Each row was made from one small tree. The marks that hang from a mark follow it in brackets, in the order of their numbers. Every link used is in the known rows. Write each row's tree.
Known rows:
j_226[j_69 j_810]: [ 10  24  -4   3   1  32 -13  31 -22 -12 -15  -9  36 -25   5   3   7 -15
 -33  -6  11 -13   1  -4 -31  12  -6  30]
j_843[j_694]: [ 12  -1   2   7  -1   1   5   0   9   4   1 -22  30   2 -12   8 -19   0
  -6   3   3  -3  -6  12 -22  -5   0   9]
j_554[j_69[j_694] j_810[j_226] j_843]: [-22 -18   5 -20  13  -1  24   9  23   8  35   7 -41  -1  -3 -23  10  -1
  14  -1  29  -2  11  50   9   4  -2 -17]
j_226[j_810[j_554[j_61 j_843[j_29]]]]: [ 14  21  -9   8   2  -5 -18 -11 -19  15 -22   3   8  -7   1  29  38 -26
 -15 -21  10   0  -1 -34 -32  29  -4  17]
j_554[j_61 j_69 j_810[j_226] j_843]: [ -3   0   8 -14  -2   0  17  -6  11 -11  29  12 -21  23   3  -8  11 -19
   3 -25 -24 -13   6  34 -10  38   7  -8]
j_694[j_69]: [ -2   3  -3  11  -7 -20   9  -1  -9  -9 -23 -21  -9   8   1  13   4   1
 -15  18  -9   8 -10 -15  21 -22  12   3]
j_843[j_29 j_694[j_69]]: [ 11   8 -15   7  11  -7 -22   5   8  32 -35 -15  30 -14  -7   9   9  15
  11  15  -1   2 -19 -29   6 -25  -1  10]
j_29[j_843[j_554[j_810] j_694[j_69]]]: [ 12  -3  -4  18   5  -4  24  15  -3  16 -23  -9  38  20 -22  -7  -9 -12
  17   7 -49   2   4  10   4 -26   1  16]
j_61[j_554[j_69 j_810 j_843]]: [ -2   6   5  -7   9  16  -5  15  -1 -17  42  18 -32 -13  -1 -22  -2   1
   1   2  16   2  15  71 -36  -7   8 -19]
j_843[j_29 j_554[j_61] j_694[j_69]]: [ 21  18 -16  11 -10  -9 -18   5  -5  27 -32  -6  58  15   0  10  15   9
   9  -3 -49 -13 -26 -53  28  -1  -8   9]
j_69[j_694]: [ -8  -7  -8  -5   1 -28   5   4   1   5   8 -18  -8  -4   1   1  -1  14
 -23  18  34   5   7  15  17 -18  -3   0]
j_694[j_69[j_554]]: [ -8 -10   2  12 -11 -11   8  -6  -5 -15 -49 -10 -11  -1   4   9  -9  11
   9  22 -16  18 -11 -44  36 -27   6   8]
j_69[j_554[j_810] j_694]: [-20 -36 -13  -7   5 -20   5  13  15   6  -4  -2 -15 -22   3  -7 -15  15
  13  16  15  15  23   2  29 -16 -14   2]
j_554[j_61 j_843]: [  4  20  13   0 -12 -17  -5 -18 -11 -10  37   3  -7  25   3  15   7  -5
 -38 -19   4  -7  -2   4   2  23   8 -11]
j_69[j_554[j_61 j_843[j_29]] j_694]: [-13  -1  -1 -12   2 -22 -31 -14   1  17   4  22 -10 -13  12  -1   9  31
  -1   0  34   8   1 -45  41  -2 -15 -10]
j_554[j_61 j_69 j_810 j_843]: [ -2   2   4  -7   1  24  -7  -5   3  -6  44  15 -24  12   7   2  -1 -13
  -1 -17   1  -8  12  28 -11  17   1 -22]
j_554[j_61 j_69]: [ 11  13  -3   0  -9  17  -1 -17  -9 -24  -3  -5   3  16  12   7 -12  -1
  -5  -1 -11  -6  -3  -8 -12  -1   5   2]
j_810[j_226 j_554[j_69 j_843]]: [ -7 -12  14   6  -4  -8  38 -27   0 -11 -22  -9 -30  15  -9   7   4 -21
  10  -1  -5   7  -9 -11 -13  16  19   2]
j_554[j_69 j_810 j_843]: [-11 -14   4  -4  10  29   8   8  10   1  40   6 -36  -5  -1  -1  -9 -10
  12  -4  22   2  15  44 -17  -3   0 -22]
j_69[j_554[j_843] j_694]: [-21 -19  14  -5   1 -10  -1  -7   5   1  11   8 -29 -12   3  -7 -10  24
   0  10  47  16   2 -11  36 -17 -11 -16]
j_61[j_554[j_810 j_843]]: [ -1   8   4  -5   0 -24  -2  17  -3 -11  48  11 -23  -7  -7 -13   8  -3
 -24  -2   8   2  19  73 -29   9   9 -11]
j_694[j_69[j_554[j_810[j_226]]]]: [-13 -23  -3   2  -6 -33  30   6  11 -12 -47  -9 -15   2  -1  -2   2  -3
  20  10 -49  12  -1 -20  35  -2   6  16]
j_226[j_69[j_554[j_61] j_694] j_810]: [  4  16   0  -6  -1  28 -32  18 -18 -11 -26  12  36 -29  19 -11   6   7
 -22  -5  20 -10   1 -47  12  10 -21  26]
j_694[j_69[j_554[j_61 j_843[j_29]]]]: [ -5   9   4   5  -7 -13 -24 -16  -9   5 -31  15 -11   1  11  10  13  15
   4   0 -10  10 -15 -67  44  -8   2  -6]
j_29[j_843[j_554[j_61] j_694]]: [ 27  20   4  16  -8  -6  17  -9 -16   3 -12  -5  64  37 -16   0 -16  -9
  -4  -8 -48  -9  -3  -4 -12  -3   1  21]

Write each row's tree:
[-11  -9 -15  -6  12 -19  -9  17   9  33  34   5 -15 -17  -6  13  17  -3
  -5  -9  14   4  20  30 -11   7  -3  -7] -> j_554[j_810 j_843[j_29]]
[  0   7   6  -5 -21 -19  12  -2 -10 -26 -34   0  34   7   7  -6  -8  -1
 -21  -9 -49 -11  -7 -39  17  34   7  31] -> j_810[j_226[j_69[j_554[j_61]]]]
[ -4  -3 -14 -13  12   0  -7  23   3 -12  20   6 -21 -23   4 -30  -4  15
   6  22  26   4  20  63 -18 -25  -1  -8] -> j_61[j_554[j_69[j_694] j_810]]
[  3  -4 -10   8  13  25   4   0  -9  -2 -43 -15  -9 -19   2   8  11 -15
  10  12  39   8   1 -15 -26 -13  -9  16] -> j_226[j_810[j_554[j_69[j_694]]]]
[ -1  -2  22   7  -6  -8  13  -8  -2   3 -10  -9  24   5 -17   3   0 -20
 -25  -9 -10  -9 -13 -22  -8  36  16  14] -> j_810[j_226[j_69] j_554[j_843[j_694]]]
[  4   1  22   3   9  50  -5  -9  12   1  28   1  -3   0  -7  -5 -19   3
  15  -1  35  -2 -15  21 -25 -13  -1 -22] -> j_554[j_69 j_843[j_694]]
[  9 -19  -5   1  -8 -19  44  24  20  10   0 -19  44  19 -19  -5  -5 -20
  16 -14 -62 -15  -2  33  -9  27  -4  19] -> j_843[j_554[j_810[j_226]] j_694]
[ -1 -15  -5   8  -5 -15  43 -23  -1 -17 -53 -24 -11  12  -7  11  -3 -20
  14  10 -24   6  -6 -17 -17   8  18  20] -> j_810[j_226 j_554[j_69]]
[ 13  20  20  -1   8  33 -15   0  -1 -15  29  13  -2  -7  -6 -26 -12  14
   4   5  31  -2 -12  49 -42 -15   6 -20] -> j_61[j_554[j_69 j_843[j_694]]]
[ 17  -7  -7   3  -6  36   8  12   9   1  12  -2  43  17   0  -3 -20 -13
  27 -14 -48 -19  -3  10 -11  11 -10  -1] -> j_843[j_554[j_61 j_69 j_810] j_694]
[ 11   4  10  11  -9   3 -13 -14   4  -8 -36  -5  27   8   2   3 -15  10
  11   6 -26   2 -23 -51  23  -9   0   7] -> j_843[j_694[j_69[j_554[j_61]]]]
[  3  20  -3  -6   3  18 -26 -16  -6   9  15  17  -8   2  12   8  11   9
   2 -11  18  -5  -7 -18  -7   3  -1 -15] -> j_554[j_61 j_69 j_843[j_29]]
[  7  -6 -15   1 -13  15  17  11  -6 -12   8  -2  13  21   8   4 -10 -14
  13  -9 -51 -12   8   8   0  11  -6  -1] -> j_843[j_554[j_61 j_69 j_810]]
[  4  23  -1  -5  10  13 -23   4 -11  -3  15  19 -17 -21   2 -17   8  20
   5   8  32   4  -3  30 -33 -19   7 -14] -> j_61[j_554[j_69 j_843[j_29]]]
[-21 -20   2 -13  17  21   0  12  16  12  48   9 -44 -14   2 -14  -2   5
   8   7  53   3  18  46   7 -16  -9 -30] -> j_554[j_69[j_694] j_810 j_843]
[ 14  23   3  -2   1  -7 -34 -12   4  28  26   9  29   5  -2  12  12   7
 -13 -20   9 -11 -11 -14 -10  19  -4  -7] -> j_554[j_61 j_843[j_29 j_694]]
[-12 -23  -7   8  -3 -12  10   9   4  -8 -37  -7 -16  -7   3   6  -8   2
  17  16 -27  17   5 -24  33 -20   1   6] -> j_694[j_69[j_554[j_810]]]
[  2   5   8  12 -15 -26   1 -32 -17  -8   5  -5 -14  22  -2  29   7 -19
 -32 -10  -2   4   2 -26  -2  27  16  -5] -> j_810[j_554[j_61 j_843]]
[ -5  -7 -18 -14   7   8 -10   4   9  -3  22   3 -12   0  14  -8  -2   3
   2   5  10  -5  18  17   7  -5  -8  -9] -> j_554[j_61 j_69[j_694] j_810]
[-20 -16  -1  -8  10 -15 -17  -2   6  24   0  13 -19 -28   4  -4   2  33
  10  11  51  17   2 -29  35 -21 -16 -10] -> j_69[j_554[j_843[j_29]] j_694]
